What can hang from each mark:
C: E
W: E R
G: N
Y: E
R: E L Y
L: B E
N: B
E: L W Y
B: E L R Z

Known rows, with every way that one mark hangs from another:
N(B): [-0.49,-1.96,-1.11,1.38,-0.99,-2.66,-0.01,-1.88,-0.88,-2.08,2.34,0.29,-0.57,-1.93,2.16,-3.09,-0.85,-1.36,-0.76,3.24,-0.92,4.26,0.41,-0.52,-0.80,0.12,0.79,-0.95,0.54]
E(L(B(R)) W Y): [-1.12,-0.13,-0.60,0.97,-0.92,-3.08,1.54,0.75,-1.44,-1.76,-0.30,-0.40,0.97,-2.03,-0.77,-2.17,-0.61,0.76,0.26,1.69,0.17,2.93,-2.69,0.13,-2.25,0.40,-1.89,-0.04,0.35]
E(L(B(Z)) W Y): [-1.35,-0.01,0.57,0.40,-1.57,-2.89,1.62,0.08,-1.43,-1.46,0.69,-0.11,-0.18,-1.14,-0.37,-2.41,-0.35,0.36,0.64,0.82,0.39,2.61,-2.76,-0.80,-1.78,-0.23,-1.90,0.34,0.47]
G(N(B(E(Y) Z))): [-2.58,-1.05,0.73,1.45,-1.96,-0.88,0.03,-2.05,-1.28,-1.91,0.64,-0.54,0.13,-1.26,0.87,-2.15,-0.40,-1.37,-0.05,1.65,-1.35,2.30,-0.19,-0.34,-0.22,0.06,-2.19,-1.42,1.88]
W(E(L(B(Z))) R): [-0.94,-1.15,-0.50,0.64,-1.11,-3.89,1.37,-2.06,-2.05,-0.98,2.90,-0.34,0.75,-1.01,-1.07,-2.01,-0.33,-0.97,-0.30,1.49,-0.80,3.40,-2.40,-1.22,-2.21,1.90,0.16,-2.18,-1.60]
L(B(Z) E(W(R(Y)))): [-0.96,-0.46,0.42,0.64,-1.56,-3.23,0.75,-3.04,-1.29,-1.89,1.65,1.31,1.72,-1.15,0.32,-2.35,-1.33,2.05,-0.17,0.41,-0.20,3.17,-2.17,-1.38,-0.56,1.32,1.14,-3.07,-0.39]
G(N(B)): [-0.62,-1.76,-1.19,2.65,-2.12,-2.38,-1.31,-2.00,-0.91,-2.39,2.08,0.31,0.16,-1.80,2.06,-3.12,-1.00,-0.20,-0.86,3.25,-1.16,4.64,0.44,-0.50,-0.91,0.39,-0.75,-0.56,0.81]
Y(E(W)): [-1.25,-1.12,-0.72,0.94,-0.13,-3.04,-0.34,-2.17,-0.73,-2.32,2.32,0.58,-0.41,-2.09,1.35,-1.94,-1.84,1.28,-0.33,1.60,0.59,3.97,-1.75,-1.15,-0.47,0.34,0.16,-2.48,-0.56]
G(N): [-0.56,-1.10,-0.15,2.61,-2.04,-2.99,-2.52,-1.74,-0.75,-2.83,2.47,0.25,-0.22,-1.44,1.20,-2.44,-0.88,-0.22,-0.93,2.93,-1.35,4.35,-0.93,-0.46,-0.78,0.50,-0.84,0.04,-1.39]
G(N(B(E(W Y) R(L)))): [-2.54,-0.68,-0.55,1.49,-1.79,-1.19,0.11,-0.19,-1.45,-2.94,-0.70,-1.22,1.11,-2.31,0.11,-1.88,-1.61,2.80,-0.71,1.42,-0.43,2.35,-0.86,0.15,0.76,0.79,-2.98,-1.57,2.93]
L(B(E Z)): [-1.43,-0.85,0.50,0.52,-1.08,-3.19,0.31,-2.00,-1.21,-1.15,2.26,0.15,-0.67,-1.05,-1.13,-0.77,-0.70,-4.41,-0.60,0.78,-1.07,1.97,-2.18,-0.58,-0.49,-0.68,1.45,-2.28,-1.43]
N(B(E Z)): [-1.79,-1.67,0.61,0.32,-0.86,-2.30,0.52,-2.08,-1.18,-1.45,1.95,0.26,-1.00,-1.51,0.88,-1.36,-0.70,-4.26,-0.62,1.68,-1.07,2.14,-0.09,-0.65,-0.63,-0.41,0.67,-1.87,1.01]
E(W(R) Y): [-1.44,-0.86,0.35,0.82,-0.93,-2.74,0.47,-1.28,-1.31,-3.13,1.72,0.01,0.84,-1.61,0.92,-3.23,-0.26,4.61,-0.27,2.51,0.21,3.85,-1.52,-1.72,-0.68,1.94,-1.59,-0.80,0.30]
R(E): [-1.60,-0.92,-0.28,1.06,-0.87,-4.13,-1.37,-3.50,0.03,-2.57,2.81,-0.09,-0.40,-1.47,1.59,-2.30,-1.62,-0.26,-0.93,1.24,-1.18,3.99,-1.21,-0.44,-0.45,-0.25,0.74,0.65,-1.53]
Y(E(L(B(Z)) W(R))): [-1.31,-0.82,-0.63,0.13,-0.28,-3.62,1.83,-0.63,-1.74,-0.71,1.24,0.32,1.04,-1.56,-1.11,-1.19,-1.71,1.61,0.43,0.16,0.67,3.39,-3.14,-1.94,-1.71,1.16,-0.47,-1.83,-0.53]
N(B(R)): [-0.57,-1.92,-0.97,1.54,-0.61,-2.65,0.13,-0.82,-1.02,-1.96,0.97,0.16,0.25,-2.40,1.24,-2.25,-0.84,-2.65,-0.82,3.36,-1.01,3.57,0.12,0.47,-0.67,0.27,0.51,-0.89,0.76]
N(B(E R(L) Z)): [-1.98,-1.37,0.48,0.21,-0.54,-2.09,0.58,0.14,-1.30,-1.77,0.31,-0.91,-0.46,-2.02,-0.26,-0.43,-1.63,-3.83,-1.10,1.09,-1.37,1.53,-0.61,0.55,1.32,-0.26,0.50,-1.27,1.06]
C(E): [-2.05,-1.39,-1.29,0.94,-0.76,-3.51,-1.62,-3.46,-0.06,-2.65,3.13,0.05,0.17,-1.63,1.33,-2.31,-0.71,-1.12,-1.42,2.01,-0.93,3.89,-0.50,-0.25,-0.45,-0.06,0.58,-1.64,-1.25]
C(E(L(B(R(Y) Z)) W)): [-2.90,-0.19,-0.64,-0.21,-1.11,-2.53,0.66,-1.08,-0.68,-1.40,0.09,0.81,1.59,-1.66,0.08,-1.06,-1.32,-0.55,-0.32,-0.30,-0.32,2.04,-2.18,0.55,-1.85,-0.17,-1.04,-0.39,0.46]
W(E(L Y) R): [-1.57,-1.02,-0.35,1.12,-0.91,-2.68,0.98,-1.86,-1.53,-2.28,2.37,-1.34,1.01,-1.39,0.77,-3.20,-0.09,2.31,-0.45,2.76,-0.85,3.97,-1.44,-1.00,-2.09,2.87,-1.65,-1.82,-0.83]
E(L(B) Y): [-0.67,-0.39,-0.87,1.45,-1.16,-2.78,1.23,-0.16,-1.01,-1.45,0.93,-1.03,0.09,-1.37,0.23,-3.03,-0.64,-0.31,0.07,1.98,-0.68,3.83,-2.04,-0.30,-1.67,0.04,-0.64,0.07,-1.18]
C(E(W(R(L(B) Y)))): [-2.50,-0.57,-2.22,0.00,-1.22,-2.47,0.39,-2.33,-0.46,-2.71,2.12,0.06,2.35,-1.56,0.93,-2.60,-2.31,6.35,-1.31,0.14,-0.12,4.23,-1.59,-1.04,1.25,1.47,0.62,-2.47,-0.37]
C(E(L W(R) Y)): [-2.86,-0.95,-0.89,0.07,-0.92,-3.14,0.38,-1.80,-0.90,-2.68,1.59,-0.76,1.91,-1.67,0.66,-2.84,-0.44,4.93,-0.54,1.40,0.32,3.64,-1.26,-1.48,-2.05,1.78,-2.94,-0.88,0.69]
B(E): [-1.47,-1.08,0.25,0.96,-0.80,-3.02,-0.89,-2.26,-0.90,-2.35,2.81,-0.06,-0.95,-1.61,0.56,-1.22,-0.80,-2.41,-1.26,2.02,-1.14,2.75,-0.98,-0.68,-1.12,-0.03,0.89,-1.81,-1.29]
N(B(L R(Y(E)))): [-1.66,-1.38,-1.83,1.11,0.37,-0.62,1.40,0.37,-0.41,-1.01,-0.32,-0.57,0.57,-2.54,2.59,-1.16,-2.66,-0.24,-0.61,2.13,-1.21,3.09,-0.12,0.73,-0.78,0.67,0.63,0.06,0.68]

Rows:
[-0.61,-1.09,-1.71,1.54,-0.79,-3.93,0.72,-1.63,-1.64,-1.24,1.99,-0.60,0.66,-1.90,-0.97,-1.66,-0.61,-2.92,-0.68,2.14,-0.90,3.32,-2.28,0.58,-2.62,0.99,0.31,-2.27,-1.57] | W(E(L(B(R))))
[-1.66,-0.46,-0.65,0.41,-0.27,-1.27,1.52,-0.60,-0.80,-1.31,0.95,-0.34,1.11,-1.33,0.50,-1.56,-3.12,2.29,-0.28,-0.12,-0.95,3.86,-2.23,-0.62,2.90,1.34,1.80,-2.45,-1.97] | W(R(L(B(Z)) Y(E)))
[-2.82,-0.24,1.88,-0.44,-1.01,-2.13,0.79,-0.22,-1.55,-2.91,1.17,-1.07,0.30,-1.17,-0.54,-1.45,-1.06,3.42,-0.47,0.37,-0.08,1.79,-2.19,-1.56,1.37,1.35,-1.73,-1.21,0.63] | B(E(W(R(L)) Y) Z)
[-2.48,-0.33,1.96,0.25,-0.74,-1.36,-0.07,1.08,-0.84,-1.53,0.16,-0.43,-0.59,-1.42,0.52,0.69,-1.25,-3.49,-0.91,1.04,-1.96,0.44,-1.56,0.68,-1.49,0.14,0.06,1.81,-0.67] | B(E L R(Y) Z)
[-1.33,-0.55,1.38,0.32,-1.27,-2.96,-0.18,-1.04,-1.16,-2.17,1.54,0.36,0.64,-1.22,1.37,-1.52,-1.33,2.74,-0.62,0.93,-0.42,2.26,-1.51,-1.38,-1.99,1.54,-0.12,0.45,0.15] | B(L(E(W(R(Y)))) Z)
[-2.58,-0.28,2.00,0.37,-0.40,-2.08,0.75,0.70,-1.44,-1.59,-0.68,-1.18,-0.18,-1.46,-0.87,-0.34,-0.37,-4.03,-0.09,1.13,-1.30,0.81,-2.14,0.60,-1.70,0.02,-2.13,0.26,-0.12] | B(E(L Y) R Z)
[-1.84,-0.59,-0.69,0.78,-0.78,-2.38,1.56,-0.70,-1.38,-2.15,1.31,-1.85,1.14,-1.29,-1.17,-1.98,-1.35,2.52,-0.87,1.00,-0.88,3.17,-2.21,-0.98,1.69,1.33,0.49,-2.63,-1.33] | W(R(L(B(E(Y)))))
[-2.97,-0.67,0.27,-0.38,-0.84,-2.64,1.43,-0.51,-0.61,-1.74,-0.43,-0.91,0.40,-1.92,0.84,-1.55,-1.35,0.90,0.04,0.32,-0.17,1.56,-1.20,0.18,-1.11,-0.09,-2.19,3.28,3.04] | N(B(L R(E(W Y)) Z))
[-2.20,-0.82,-1.16,0.66,-0.86,-1.62,0.27,-1.62,0.18,-2.45,0.25,-0.60,0.71,-2.29,2.85,-2.37,-3.32,1.42,-1.17,0.59,-1.78,3.81,-0.03,1.15,1.81,0.28,0.81,0.86,0.68] | N(B(R(E L Y)))
[-1.91,-0.40,-0.26,0.33,-1.27,-4.15,-1.21,-2.44,0.00,-3.33,2.53,-0.39,-0.58,-1.71,1.38,-2.25,-2.73,3.52,-1.17,0.17,-0.08,3.95,-1.77,-0.77,0.86,0.04,-0.06,0.93,-0.39] | R(E(W) L)
[-2.22,-0.68,-2.32,0.84,-0.96,-3.08,0.83,-2.10,-0.45,-1.59,1.28,-1.29,1.19,-1.49,0.25,-2.86,-0.47,0.05,-0.48,1.08,-0.65,3.67,-1.51,-0.01,-1.41,-0.17,-0.87,-1.24,-0.90] | C(E(L(B) Y))
[-0.59,-1.62,-1.43,2.34,-2.08,-2.51,-1.08,-0.12,-0.92,-1.90,1.76,-0.66,-0.13,-1.84,1.81,-2.34,-1.09,0.26,-0.96,3.25,-1.30,3.84,0.28,-0.65,-2.20,0.45,-1.06,2.17,0.77] | G(N(B(L)))
[-1.82,-0.58,-0.61,0.75,-0.35,-1.36,-0.10,-2.20,-0.33,-2.37,1.75,1.04,0.00,-1.99,2.91,-2.16,-2.44,2.87,-0.20,1.24,0.13,4.05,-1.44,-0.74,-0.23,0.65,0.21,-2.36,-0.37] | R(Y(E(W)))
[-1.25,-1.18,-1.02,2.43,-1.93,-0.75,-0.74,0.92,-0.74,-1.92,-0.22,-0.24,0.91,-2.11,2.40,-1.78,-1.74,0.60,-0.97,2.92,-1.99,3.20,0.38,0.78,-1.79,0.99,-1.26,2.47,1.15] | G(N(B(L R(Y))))
[-0.86,-0.73,-2.01,0.76,-0.26,-3.60,1.06,-1.09,-1.04,-1.02,1.57,0.12,0.20,-1.97,-0.05,-1.70,-2.11,0.93,0.16,0.88,0.80,4.05,-2.77,-1.25,-2.10,0.09,0.04,-2.15,-0.73] | Y(E(L(B) W))
[-2.17,-0.46,-0.13,0.57,-1.07,-2.42,-0.58,-2.14,0.14,-3.05,1.98,-0.71,0.95,-1.39,2.38,-2.52,-3.15,5.07,-1.35,0.34,-1.66,4.50,-1.00,-0.59,1.74,1.62,0.80,1.03,-1.58] | W(R(E L Y))
[-2.10,-1.47,0.26,1.38,-1.54,-2.10,-0.66,0.50,-1.48,-1.28,0.03,-0.74,0.07,-1.74,-0.42,0.19,-0.86,-3.79,-0.87,1.74,-1.72,1.00,-0.65,0.33,-2.08,0.05,-1.61,1.47,1.45] | G(N(B(E L R Z)))
[-2.79,-0.05,2.16,-0.06,-0.71,-2.33,0.87,0.62,-1.65,-1.89,-0.58,-0.58,-0.04,-1.62,-0.98,-0.43,-0.40,-1.68,0.10,0.75,-0.16,0.60,-2.51,-0.03,-2.20,0.22,-3.05,-0.04,1.19] | B(E(L W Y) R Z)
[-1.51,0.02,0.72,0.44,-1.05,-2.89,1.75,0.96,-1.66,-1.37,-0.64,-0.24,0.56,-1.56,-1.29,-1.66,-0.34,-0.98,0.55,0.95,0.23,1.92,-3.17,0.19,-1.73,0.01,-2.23,0.50,0.58] | E(L(B(R Z)) W Y)
[-1.67,-1.28,-0.98,1.47,-2.14,-2.65,-0.47,-1.40,-1.57,-1.98,1.34,0.11,0.15,-1.84,0.89,-1.77,-1.25,1.04,-0.66,1.82,-0.28,3.01,-0.44,-1.41,-3.66,0.41,-2.68,-0.94,2.47] | G(N(B(E(L W))))
[-0.88,-0.79,0.00,1.67,-1.00,-3.27,-0.21,-1.60,-1.01,-3.14,1.51,-1.82,1.17,-1.53,0.56,-3.12,-1.30,3.31,-1.12,1.89,-1.02,3.99,-1.27,-0.76,1.67,1.72,0.24,-2.34,-1.17] | W(R(L(E(Y))))
[-2.30,0.03,0.02,0.25,-1.36,-3.01,-0.55,-2.27,0.05,-2.51,1.55,0.52,-0.02,-1.53,2.88,-2.29,-2.42,3.37,-0.62,0.10,-0.42,3.75,-1.40,-0.69,-2.63,0.33,-1.13,1.86,0.15] | R(E(L W) Y)
[-1.13,-0.93,-0.85,0.76,-0.12,-3.24,-0.01,-0.97,-0.89,-1.78,1.73,0.07,-0.45,-2.12,1.18,-1.71,-2.00,1.14,-0.21,1.42,0.64,3.82,-1.97,-1.24,-2.23,0.45,-0.89,-1.23,-0.36] | Y(E(L W))
[-1.12,-1.45,0.45,0.81,-0.80,-2.38,0.36,0.78,-1.05,-2.16,0.40,-0.58,-0.41,-2.12,0.66,-1.56,-1.56,-2.83,-0.84,1.92,-1.13,2.72,-0.43,0.80,1.65,-0.10,0.33,0.23,0.85] | N(B(R(L) Z))
[-2.10,0.25,-1.21,0.17,-1.61,-2.86,0.11,-2.50,0.22,-2.67,1.78,0.02,0.47,-1.51,1.76,-2.71,-3.39,4.77,-0.87,-0.79,-0.32,4.16,-2.21,-0.33,1.22,0.06,1.02,0.08,-0.64] | R(E(W) L(B) Y)
[-0.86,-0.38,0.36,1.39,-1.44,-3.38,0.69,-2.90,-1.00,-1.56,1.25,-0.48,0.37,-1.06,-0.33,-2.82,-0.33,-2.51,0.06,1.07,-0.73,2.83,-2.08,-0.01,0.27,-0.35,0.92,-2.82,-1.12] | L(B(Z) E(Y))
[-1.51,-0.20,0.45,-0.05,-1.65,-2.05,1.13,-0.18,-1.29,-2.32,1.32,0.52,0.87,-1.19,0.51,-2.10,-2.10,4.29,-0.36,0.32,-0.24,3.45,-2.34,-1.22,1.39,1.36,0.48,-0.69,-0.36] | E(W(R(L(B(Z)) Y)))
[-1.59,-0.65,-0.14,0.50,-1.16,-2.84,2.25,-1.77,-1.96,-1.15,1.85,-1.07,1.26,-0.86,-0.95,-2.65,0.04,0.51,0.24,1.42,-0.68,3.23,-2.46,-0.91,-1.51,2.04,-1.07,-2.14,-0.99] | W(E(L(B(Z)) Y) R)
[-1.48,-0.96,-0.73,1.02,0.09,-1.49,0.55,-0.68,-0.77,-1.52,1.08,-0.19,1.08,-1.70,2.15,-1.86,-2.45,2.77,-0.37,1.59,-0.88,4.41,-1.24,-1.08,-1.49,2.00,-0.09,-1.22,-1.60] | W(R(Y(E(L))))
[-1.86,0.06,-0.64,0.26,-1.53,-1.87,0.66,-1.18,-0.85,-2.34,1.72,0.03,-0.09,-1.59,0.71,-1.51,-2.50,2.63,-1.11,0.09,-0.38,2.89,-2.03,-0.68,0.70,0.22,1.11,-2.41,-0.34] | R(L(B(E(W))) Y)
[-2.51,-0.47,1.89,0.41,-0.97,-1.90,0.20,-1.66,-1.00,-2.14,1.40,-0.57,-0.81,-1.11,0.31,-1.34,-0.20,-2.78,-0.35,1.28,-1.17,1.63,-1.55,-0.33,0.03,-0.20,-0.61,-1.25,-0.52] | B(E(Y) Z)
